Each row was made from one walk, in order. Every step used is in the known rows, and no mark comes twice. Write each row's walk.
Known rows
doven-tipav-ramu: [ -8 -10 -11   6  15  28 -15 -27 -35   5  -8 -34  -8 -15 -10 -18 -13  -2
   9  52   2 -12 -28  11   3  -1 -11  -3  10 -18 -23   5 -15   1  11   7
   2   5  -9   1  32   5 -77   8   6  -8  15  18  14  -5]
guze-tipav-doven-nuli-ramu: [ -5  -4 -20  14  28 -26  29  34  -9   1  -8  30 -21  60  34  20  -2 -28
  32 -27   1 -32  -7   7  -5 -32  17  28   3 -26  -8  -3  -2   7 -30   3
  17   9   2  -4 -15 -17  10   9  11   1 -40 -18  10 -10]
vesu-nuli-ramu-tipav: [  6  17  18  -2  -1   1  42  12   4  -4  -5   4   4   9  18 -14  14  16
  37  11   5  13  24 -21  18 -21 -27  33  -8   5  21  58  17  24  65 -23
 -11 -31  -8 -38 -23  10  12 -39  28 -54 -19  12  12  19]
sive-tipav-ramu: [ -7 -12 -26  30  -8  15  -7 -19 -42  12  -3  -2   3  -8 -11 -33  -8  26
 -13  39  10  -1 -10  14  34   0  -2 -25   3   3  -5 -62   1  18  26 -28
 -11  11  -9 -13  22  25 -71   0 -11   9   3  44  -6  -7]
guze-tipav-ramu-nuli-doven: [ 30   3  40  41  -5  17 -42 -35   7 -13  -7  11   2 -24  14  -2  -3 -12
 -10   1  49  10  13   6  -2   7  18 -38   3   9 -16   9   9   9 -34   2
   7  16  -1   8  15  15 -33   9 -26  -3 -29  28  -1 -17]
doven-tipav-ramu-nuli: [  5  17  21   9 -16  36 -16 -37 -37  -5   1 -36   3 -18  -5 -21 -13   0
  10  44  37   6 -17 -14   3  10 -20   3  39  -4 -37  -4 -28   5   4   9
   0   3   1 -11  41  23 -85   2  10  -9  20  41  -6 -12]
vesu-nuli: [ 19   3  23  -9  -3  11  38  -8  23  -9   4  -6  27  -4 -20  10   7   4
 -10  16 -11   7   2 -11  -4  -1   0   6   2  19  21  14  17 -17  34   5
   9  -3 -20  -9 -13   7  18 -11  -1 -14 -13  13  -3  15]
nuli-ramu: [ 14   3  14  -1  12   2  39   8   2   8 -10   2   2   6  -3   6   2  -2
  -1   4 -24 -28  13  -9   5 -16 -34  13  18   5  20  27 -11  -7   0 -29
  -6  -9 -18 -25  -5  -2   2  -7  17 -14  -5  -8   5   3]
zutiz-doven-nuli: [-11 -29 -21 -20  30 -18  19  16  12 -17   4 -22  -4   7 -20  10   9 -18
 -33 -57 -50  -1   2  33 -32  20   8  12  16   5  10 -17 -15  11  -8   5
  -2   3  -2  14   3   1  23   2   8  11  -2 -24  -7   3]
ramu-tipav-doven-zutiz: [-34  -4 -32 -23  -8 -11 -25  44   2   7 -23  15   6  39  26  16 -17  -5
  36  -8 -45  16 -21  21  11 -30  -2 -11 -25  -4   6  -8  15  -3  12  -1
 -21 -10  21  39 -11 -13  21 -22 -11  -6  19 -63   2  10]
zutiz-doven: [  5 -27 -15 -13   0 -12   6  22   6 -13  -7 -11  17  -7 -34   2   9 -10
 -37 -25 -52  -5  -7  24  -1  18 -22  -5  -1   4  21  -5 -12 -14  -6  -7
   8   0 -23  14 -13  -1  16  -4 -16  12  12 -23  -4   4]
zutiz-doven-tipav-ramu-nuli-guze: [ -3  23  19  -6 -20   0 -27 -24 -32 -22   1 -39 -20 -61 -19 -38 -11  12
 -10  15  50  10 -27 -29  -4  63   0   4  -7 -14 -47  20 -23  -3 -17  25
   2 -10  10 -10  15  12 -61  12   9   5  38  27  12  -7]
zutiz-doven-nuli-guze-tipav-sive: [-18 -28 -40 -41   7 -28 -32  17  32 -17  29   3 -39 -23 -11 -13   0 -18
 -23 -26  12 -14   0   9 -10  32  17   2 -53 -29 -15 -16  13  15 -39  23
   5   3   3  23 -26  -5  44  27  -9  60   6 -39  -4   5]
doven-tipav: [  7 -16  -7  -9   2  16  -5  -7 -18  10   1 -29  -8   6 -16   1  -2  -8
  -5  26 -22 -24 -22  14 -10   1 -19   0  27 -23  -2   4 -15 -19  13   6
   4   3 -13  -2   6 -18 -21  18  -6  11  16   0   5  -2]
sive-tipav-doven-nuli-guze: [-30   0 -44   5  -2 -37  21  -1 -24  11   2  26 -22  17  26  -4   2  39
  -3 -19  35  -9 -18 -12  -1  11  66   2 -16  -7 -13 -48   5   3 -11   9
  -7  11  29 -25   1 -27  13  27  -6  30  -6  27   8  -7]
doven-zutiz: [ -4 -16  -1 -30  11   4 -12  13  33  11  -7  -5  10   6 -15  25 -13 -22
 -19  -6 -63  -2  -5  19 -29  -6 -30 -12  22  16   4 -12   4 -17  -7   2
 -23   1  -1  24   2 -11  11  -1  -3   4  20 -58 -11  17]
zutiz-doven-nuli-vesu: [ -2 -10  -9 -12  14 -18  18  23   4  -5  13 -19  -3  -7 -44  15  17  -1
  -7 -56 -46  26  29   4 -35  21  -8  27  34  14   5 -29 -34  20  15  10
  24  -1   0  11   0   6   3   2  19 -22   1 -19 -11   1]
nuli-guze-tipav: [ 13 -17   5 -11  -3 -14  -6   6  25  -2  -1  25 -28 -26 -16   6  -1  -8
 -15  27  21 -28 -17 -15 -23   8  19 -26 -16 -12  -5   9  14 -10 -35   5
  11   4 -14 -12 -31 -24  14  40 -19  27 -12   9   8   4]
zutiz-doven-nuli-guze-tipav: [ -8 -32 -19 -14  19 -42  -5  19  24 -25   4  10 -45 -24 -19  -1   8 -18
 -29 -41   3 -22  -6   7 -54  35  32   0 -19 -19 -20   4   6  13 -48  30
  11   3   4   5 -22 -12  21  36  -4  31 -13 -19   4   6]
tipav-doven: [ -5   2 -18  -1  -4  -4  22  12 -17   3 -16  14  22  27   3  14  -4  -1
   2   1 -24  -7 -27  12  25 -21   9 -11  -8   2  17  -7  -4 -32 -12  -1
  15  12  -3  14  -7 -22  27  -3 -19  11  -5 -10   9 -11]
vesu-nuli-ramu: [ 21  23  35  -1  11   4  53   3  16  -4   1  -1  22   3   0   7  11  -1
  15   8  -5  -3  16 -28   7 -10 -25  35   7   8  16  45  10 -13  33 -13
   3 -16 -24 -30 -15  14  18 -24  30 -39 -18  10   7  16]
sive-tipav-doven: [-13   0 -42  17 -18  -4  12  19 -42  11  -5  26  24  45   4  -5  13  17
   0  10 -12 -12 -32  14  41 -17  13 -14 -11  -9  14 -55   7 -18  12 -15
  12  11  -3   1  -8 -15   0   1 -31  31  -6  28  -6 -12]
vesu-nuli-ramu-tipav-sive: [-10  21  -4 -19 -20  14   8  13   9   6  20  -1   4   9  28 -28  10  21
  52  26  21  13  28 -12  57 -30 -38  38 -49 -14  30  40  17  29  65 -29
 -19 -33 -11 -19 -21  22  29 -49  29 -20   8  -5  -2  19]
sive-tipav-ramu-nuli: [  5  17   9  23 -33  20  -7 -30 -44   4   5  -4  18 -11  -1 -39  -1  28
 -13  30  48  17   1  -9  28   6  -2 -20  35  15 -18 -66 -13  20  20 -26
  -6   9  -2 -25  28  43 -83  -5  -6   8   7  71 -27 -16]
ramu-tipav: [ -6 -17 -19 -10 -13  -2   3  14   0  11  -9  -3  -8   7   4 -10   2  11
  14  12 -12   2   0  17   1 -22  -9 -17   7   1  21   6   2  21  29 -21
  -9 -11  -6 -13  -2  -8   5 -13  -9  -9   6  -3  -4   5]

Write each row's walk
[-13  15 -19   5  -8 -17  28  38 -32  11 -24  25  -2  43  37  -9  -1  17
  57   2  -8  -7  -9  -2  51 -37 -11  15 -26 -19  24  30  -7   5  24 -26
  -2 -13   2 -21 -17 -21  16 -29   9 -23  -6 -18  19   0]  nuli-ramu-tipav-doven
[ 18  17  49  11  -7  12 -31 -11  50   4  -4  -1  21 -11   7  34  -2 -19
 -35 -36 -16  18  23   0 -38  13 -10 -18  33  32   2   9  14 -23 -30   8
 -34   6  24  23  17  -8  32  -6 -19  -5  15 -32 -16   0]  ramu-nuli-doven-zutiz
[ -7  -8  -1 -17  14 -23  33 -19  25   5   9  -6 -35 -23   1   9  -7  18
 -24 -15  20 -10   5 -21 -49  19  37   2  12  14  -9   0  -4   0 -18  16
 -15   5  18 -27  12 -29  33  28  19   4   0  -2   3   9]  doven-nuli-guze
[-22   7 -39  26  11 -21  42  24 -44  17   0  21  -7  65  32  -3   8  19
  16 -35   2 -18   1   5  29 -21   7  31   6 -16  -1 -40 -10  15   8 -19
  -8   8  13 -32   6  -5   5  -6   9   4 -21  13  -5 -10]  sive-tipav-doven-nuli-ramu
[ -4 -24 -26 -18   9   5 -16  19 -21 -10  -6 -39  -2   0 -34  -3  12 -16
 -13  -5 -55 -13 -33  34 -12  26 -27   6   7 -27  -1  12 -20 -18   3   9
   6  -4 -23   9  -3  -4 -14   9 -11  15  22 -17  11  -4]  zutiz-doven-tipav
[-21 -13 -42 -30 -26  19 -33  12   3  15  12  -7   1   6   7 -30  -7  11
  22  25  -3   3  12  22  44 -24 -25 -13 -35 -11  29 -10   5  25  35 -23
 -16 -12  -5   5  -7   2  20 -19 -12  23  32 -23 -15   7]  ramu-tipav-sive
[  7   9   8   9   5  38 -49 -24  16   7  28 -24  17  -7   6  -1  21  -4
   1  23   1  10  15   8  22   5   4  14 -46 -13  19  45  23 -14  26  24
 -10  -1  -5  24  -2  -6  37  -4 -13  11  17   4  16   4]  vesu-nuli-doven-tipav-sive
[ 10  24  21   0 -35 -18   5  -2   5 -14  -8  38  -7  -7  19   4  -7   4
  12  15  62 -16 -34 -41   6   7  34 -17 -12  -9 -20   2   6 -36 -60  18
  30  10  13  -8 -25 -19  15  26 -19  28 -17  12   3 -12]  ramu-nuli-guze-tipav-doven
[ 25   7  36  29  15  11  11 -20  34  -4   1  -1  27 -15  -4  19  24   7
 -19  -6  -7  16  24  -4 -13   5  23  -9 -12  27  34  48  32 -15  22   9
  -4   2  -6   5  -7 -11  53 -10 -13 -26 -26  16  15   8]  vesu-nuli-doven
[ -1  27  27  42 -11  19 -61 -33  -2   9  -1   3  18 -14  15 -10  -4  16
 -32 -13  21  32  20   7  -6  24   1 -34  20  28 -16 -30  15  13  -9  -6
 -43   6  28  15  37  27 -42  -9 -10   1  10  23 -21  -5]  sive-tipav-ramu-nuli-doven-zutiz
[  3  -8   1   0  36 -11  54   9   9   8   2  -9 -23  17   8  13  -1  -6
  -1 -32 -14 -20  27  -5 -22 -10 -11  35  39   1   4  11 -18  15  -1 -14
  -9   1   0 -36  13  -8   8  -2  37 -20 -14 -11  -4   0]  doven-nuli-ramu
[  5 -13 -22   1  -2  -8   2  20 -10  -3 -18  35   7  37   5  21  -4 -23
  16  13 -16 -26 -35  19  19 -28  21 -20 -17 -21   6 -12   9 -26 -29   9
  36  15 -16  21 -24 -16  14  14 -33  27 -26 -15  10 -11]  guze-tipav-doven
[-36  -4 -40 -25   7  -2  -3  17   4  15  20  -5 -27  20  39 -26  -5   7
  38 -20  10  -2  41   9  21 -29 -28  33 -13 -18  15   2 -10  56  30 -27
 -27 -19  11 -17   8   5  20 -25  43  -3  17 -27 -10   5]  doven-nuli-ramu-tipav-sive
[ 11  26  40   0 -26   1  11 -51  -5 -11  -2  -2  -4 -60  -7 -22 -19  26
 -14  32  75  15  -5 -54   1  26  11 -19   4  28 -26   1  -9  -8 -18   3
  -1   3  12 -26  28  10 -32   3  12 -12  13  44   0  -5]  tipav-ramu-nuli-guze
[  5 -26 -30 -26 -14  17 -33   5  16   6  17  10  -5  10 -10  -5  -5 -34
  -2  32  -3 -29  -1  27  27 -23 -22 -18 -26 -24   8 -22  11   1 -17 -11
  14  10 -27  28 -21   6  16  10 -29  51   8 -19 -19  -2]  guze-tipav-sive
[  7 -25  -7  13   8   8 -17  -9 -10  -3 -11   6  -8 -11 -16 -10 -12 -17
   0  37   3 -15 -17  20   4 -15   4 -29  -2  -8 -13 -17   7  10 -15  -5
  18  11 -24  10  -1  15 -58  14 -12   0 -17  16   6  -3]  guze-tipav-ramu
[-21 -17 -26  -9  16 -31  22  42  -8  -7  -2 -13 -29  19  17 -19  11   0
  15 -60 -29   9  21  17 -10   7 -19  36   2 -13   8  25 -17  47  22 -23
 -20 -25   5 -17  -6   3  11 -27  26 -26  -8 -34  -3   8]  zutiz-doven-nuli-ramu-tipav
[ 10   8  24   9   1  -7   3 -24  11 -19  -6  16 -11 -50 -12 -18  -8   6
  11  55  63   5 -11 -38  -6  13  41  -7 -47   3 -22  23  40   5   6  22
  16  -1  -6   0 -15  14 -29  21   2 -10 -32  36  23  13]  vesu-nuli-guze-tipav-ramu
[ 31  29  51  -6 -36  22  22 -11   3   9  15  -8  20 -16 -31   9   6  12
  12   4  14  23  23 -38  -8   2 -26   4  64  27  -3 -21 -28  -9  14  -5
  32  -1  -1 -13   5  13 -24  -2   7 -26  11  19 -26 -12]  ramu-nuli-vesu
[ -5  -1 -18   7  10 -13  10  22  -6  13   3  25 -14  45  -1  33   4 -15
  43 -21  -7   7   8  -2 -13 -30  32  15  13  -3 -10 -46 -11   8 -16  26
  53  14  10  23 -15  -9   0  18  -7  -6 -32 -13  -2 -15]  guze-tipav-doven-nuli-vesu
[  4   8  13   0 -14  19 -29 -13 -37 -27  -2 -42  10 -25 -23 -33  -2  -5
  -6  10  11   9 -26   4   5  37 -26  11  17 -13 -34   1 -28  -5   2   5
   7  -6  -4  14  23  34 -76  -7   3  -1  31  24  -6 -13]  zutiz-doven-tipav-ramu-nuli
[ 10  10  36  18  26   3 -22  -5  58   0  -1  -3  37  -8   2  40   6 -12
 -23 -22 -43  26  24   6 -37   6   8  -2  -8  33  23  38  45 -23  11  17
 -24   0   5  39  -3 -10  57 -10  -5 -28  -3 -27   9  23]  vesu-nuli-doven-zutiz
[-19   9 -13   5  30 -21  56  14 -15   6  -6  13  -6  42  36  22  -1  -5
  19 -34 -17 -21   1  -4  12 -27  10  36   7  -3   8   9 -13  -3 -10   2
   7   5  13 -15   6 -16  26  -9  25  -9 -19 -20  13  -6]  tipav-doven-nuli-ramu
[  8  12  17 -32 -46   6 -31 -14  32  -4  25  19 -16 -33  -4 -15 -13 -10
  -1  33  70 -12   3 -34  14  12  -3 -18 -23 -13 -15  -5  11  -7 -44   3
   8   4   2  -3 -21   7  17  21  -8  54  17   1 -22  -3]  ramu-nuli-guze-tipav-sive
[  2 -15  20  10  27   7 -36   2  45   8  -9  -2  10 -10   0  38  -3 -24
 -37 -32 -59   4  18  24 -40   7  -2 -26   4  19  20  21  20 -21 -22  12
 -35   7  13  37   6 -31  46   2 -17  -5  12 -50   0   8]  nuli-doven-zutiz
[-21  -8 -26   1  21 -19  38  10  -7   2  -4   7   0  40  15  23  -3  -2
   8 -29 -17  -3  -8  11  -4 -21  35   6  12  12   6 -26  -9 -16 -17  12
   9  15  14  11  11 -18  34   3  -2   8 -15 -14   3 -11]  tipav-doven-nuli
[  6  21  48  24   1  18 -46 -34  20  -1 -10  -5  21 -32   8  12 -15  -5
 -20 -17   3  33  16  -6 -22  11   1 -28  15  40 -15   5   5  -6 -28   8
 -36   9  23  34  39  15 -19 -15  -2 -16   9 -15  -6  -2]  tipav-ramu-nuli-doven-zutiz
[ 21  37  51  13 -31  24   2 -33 -24   4   6 -13  19 -37 -29 -13  -8  24
  24  29  39  37  21 -35   9  -1 -21   7  51  31 -17 -27 -31  11  24  -5
  28  -2   4  -9  30  40 -72 -17  21 -39  12  38 -20 -13]  tipav-ramu-nuli-vesu
[ 19   7  25  37  20  23 -12 -26  11  -6   8 -20   8  -1   1  15  29  -2
  -5   9  -8   8   6   4 -19  12  22   7  -6   0  12  59  22 -21  30  31
  -2  -1  -7   4   3 -18  21   7 -10 -26 -14  20  22   7]  vesu-nuli-doven-tipav
